Known rows, with every step that occurs
vamagem kurop keda: [  3.6  44.2   8.5  24.2   5.0  32.6   7.7 -16.0   1.0  30.0  -1.4  -6.1
 -15.6  41.1   8.2   8.8  23.5 -31.7]
keda taruze nivu funuz kurop: [ -4.2  -5.8  13.3  20.0  28.1  -7.2 -51.8  -2.8   0.6 -30.9   5.8 -10.0
  11.6   3.1 -37.5   4.9  43.6  15.5]
kurop keda taruze: [ 35.6   2.0   3.6  24.3   7.3  12.3 -10.9  -0.2   4.5  15.8 -17.5  17.5
 -25.8  33.5   9.9  13.1  11.0   2.8]
funuz nivu taruze vamagem kurop keda: [ -6.9  74.8  22.6  -4.5 -15.4  -4.3  10.7  -3.4 -32.6 -11.3 -17.5  -5.7
  17.4  23.6 -37.6  13.1  18.6  -3.4]
funuz kurop keda taruze: [ 22.2   8.7  -9.6  25.5  14.9   5.2 -17.2 -13.5  -5.4   7.9 -16.5  -5.4
  -5.2  37.6  -7.1   4.6  44.7  14.8]
durarak vamagem: [ 32.5   3.3  25.9  46.1  15.5  39.6  15.3 -33.6   4.0   5.2 -12.7  17.0
 -51.7  33.9  19.9  -0.3 -42.3  -7.5]
nivu funuz durarak vamagem kurop: [ -1.5  32.2  -9.7  26.0 -13.9  39.9 -16.3 -20.9 -34.9  18.5  -3.0  -4.0
 -38.1   9.7 -11.7  -4.8 -26.4   9.0]
kurop keda taruze nivu: [ 31.7  -4.4  26.7  12.1  21.0 -10.1 -25.2   9.8   9.9  -4.2 -14.9  20.3
 -10.6  16.8   4.6  19.5  24.3 -18.9]
funuz durarak: [ 17.3  11.8   9.5  41.6  14.4  19.7  -9.6 -47.4   6.2  47.8   2.6  31.7
 -39.5  29.1 -16.7  23.1 -26.6  -3.3]
nivu taruze vamagem kurop: [-19.5  60.3  44.6  16.7  -1.2  26.2  35.7 -15.6  -2.5  -6.5  -3.0 -11.3
  11.0   9.6 -30.6  -4.6  30.7  -1.1]
durarak keda taruze nivu: [ 22.4  -6.7  32.3  29.4  37.6 -11.9 -21.8 -11.8  45.6  15.4 -22.5   4.9
  -3.4   5.3 -20.2 -19.1  40.5 -11.6]
nivu taruze vamagem kurop keda: [-14.3  71.9  27.5   4.3 -13.5  16.8  22.5  -0.1 -17.1  -3.5 -12.3 -25.3
  18.1  18.1 -15.4   7.8  33.7  -9.9]
nivu funuz kurop keda: [ -8.1  20.4 -14.9  32.6   7.2  14.4 -42.2 -22.7 -17.8  -4.1   4.7 -40.4
   3.7  37.9 -14.1  23.9  12.1   4.3]
keda taruze vamagem: [ 31.6  20.6  39.8  27.9  15.1  15.5  34.9  -2.4   0.2  -9.6 -14.0  16.7
 -22.9  10.7 -15.0   7.0   7.8  11.3]
vamagem kurop: [ -2.0  37.2  27.9  37.5  17.8  39.8  21.0 -31.6  18.1  28.9   7.8  10.0
 -20.4  33.7  -3.7  -3.5  24.7 -19.9]
nivu funuz durarak vamagem: [ 17.8   4.4  -5.8  37.4  -4.8  30.5 -25.5 -27.4 -27.8  12.8  -6.3   5.1
 -50.9  13.0  -2.3  10.3 -71.1  18.1]
kurop keda taruze vamagem: [ 36.0  28.5  25.1  15.9   3.8   6.8  24.2  10.4 -13.5  -4.9 -24.6  -0.7
 -14.6  19.3  -0.1  17.8  10.3   3.7]
kurop keda taruze nivu funuz: [ 13.4  -5.4  13.1   6.8   8.9  -7.1 -57.0  27.9  -5.9 -19.4  -6.6  -3.4
  -4.6   6.7  -8.1  21.1  14.7  -3.4]
durarak keda taruze vamagem kurop: [  9.1  53.5  28.9  22.2  16.6  12.8  43.1  -2.5  14.0  19.1 -29.5 -23.6
   3.1   4.1 -32.7 -38.0  62.2   0.0]
vamagem kurop keda taruze nivu: [ 11.6  23.2  21.8   1.2  14.2  -0.6 -13.7  17.7   6.4   8.9  -8.9   9.1
   2.0  12.7  -3.0   3.0  66.0 -24.8]

Rows
[  6.5  34.4  -6.1  15.1  -1.3  -1.5 -15.3  12.6 -41.3 -29.1 -16.5 -45.7
  15.1  12.4 -29.8  16.1  33.6  27.0]	nivu funuz kurop keda taruze vamagem
[ 17.0  29.8   0.9   9.2   3.4  23.9   1.0   5.2  -1.2  22.5 -13.6   4.9
 -14.0  28.4   4.5  -6.8  51.6  -4.2]	vamagem kurop keda taruze
[ 11.5  14.2  23.1  25.1   5.9   3.4 -21.6 -37.7   7.4  -2.2  -7.3  32.7
 -14.8  33.2 -34.3  15.7 -22.4  12.7]	funuz nivu taruze
[-16.4  12.3  -0.1  44.5  19.4  22.7 -31.3 -35.1  -3.6  -6.4  12.8 -23.9
  -5.5  31.3 -25.4  12.6   7.8  15.2]	nivu funuz kurop
[ 13.2  -4.2  -6.4   2.2  -1.1 -16.8 -74.1  17.1 -21.2   6.6  -6.4   6.0
  -7.5   0.1 -25.6  31.4   3.1   7.9]	kurop keda taruze nivu funuz durarak
[ 17.3  34.5   7.2  31.1   0.2  37.3  13.0 -34.9 -16.3  38.5 -12.5  21.0
 -42.3  20.7  -1.5  -9.1 -16.2  -5.4]	funuz durarak vamagem kurop
[  6.1   6.2 -24.5  19.9   3.3   5.4 -46.7  -0.4 -25.6 -13.3  -8.3 -33.5
   3.9  25.7 -16.8  10.5  33.6  28.9]	nivu funuz kurop keda taruze
[  1.1  72.0  31.6  17.8   1.4  24.7  36.9  -6.3 -18.7  11.6  -9.1 -18.2
  -2.4  28.2  -2.3  11.0  26.3 -30.1]	taruze vamagem kurop keda
[ 27.4 -15.5   7.3  10.4   2.7  -1.4 -49.7   5.9 -21.6 -10.4 -12.9  17.6
 -34.3 -14.7 -17.4   7.4 -30.2  18.8]	keda taruze nivu funuz durarak vamagem
[ 27.1 -11.4  39.7  21.9  32.9  -0.7 -11.6  -3.0  28.1  -3.4  -3.0  36.9
 -18.3   8.2  -8.8   5.3  24.6 -11.0]	keda taruze nivu
[ 10.0 -11.6   8.3  12.8  11.8  -8.1 -60.9   2.0  -2.3   6.5   1.7  22.1
 -14.2  -9.8 -36.1  20.2   2.6  17.5]	keda taruze nivu funuz durarak
[ 35.3  26.4 -18.7   5.1 -14.3  19.7  -0.2  -0.6 -37.5  30.3 -33.0  15.0
 -35.6  18.9   6.9 -11.3   9.1  11.8]	funuz durarak vamagem kurop keda taruze
[-10.1  22.2  10.4  14.6   0.2  16.3 -31.0  -8.2 -26.3   6.5   4.2   0.2
 -23.2  -5.0 -19.7   0.2 -17.4 -13.0]	taruze nivu funuz durarak vamagem kurop
[ 24.8  -6.0  14.3  21.3  30.8 -25.6 -38.4 -21.3  35.7  44.4 -24.2  14.4
 -11.2  -1.3 -36.0  -8.3  24.7   0.2]	funuz durarak keda taruze nivu
[  5.6  -9.2  18.9  24.3  24.5  -9.6 -52.1   3.4  29.1  -3.1 -11.8 -18.9
   3.3  -4.2 -35.3 -14.2  27.5   7.3]	durarak keda taruze nivu funuz
[-17.2  15.2   5.1  20.4  19.0  -8.1 -57.7  -8.5 -12.5 -15.2   7.2 -35.9
  18.3  23.6 -20.1  29.5  24.7 -20.3]	taruze nivu funuz kurop keda
[ 35.5  24.7   0.2  12.7  -6.1  31.6  16.7   8.2 -20.3   2.5 -31.0   3.6
 -32.7  26.1  20.2 -17.3  20.0   0.9]	durarak vamagem kurop keda taruze
[ 11.6   0.0 -19.9  30.8   1.9   2.8 -50.2 -18.6   8.8  40.0 -21.6 -16.4
 -19.6   0.2 -45.0  -8.8  -2.1  36.3]	nivu funuz durarak keda taruze
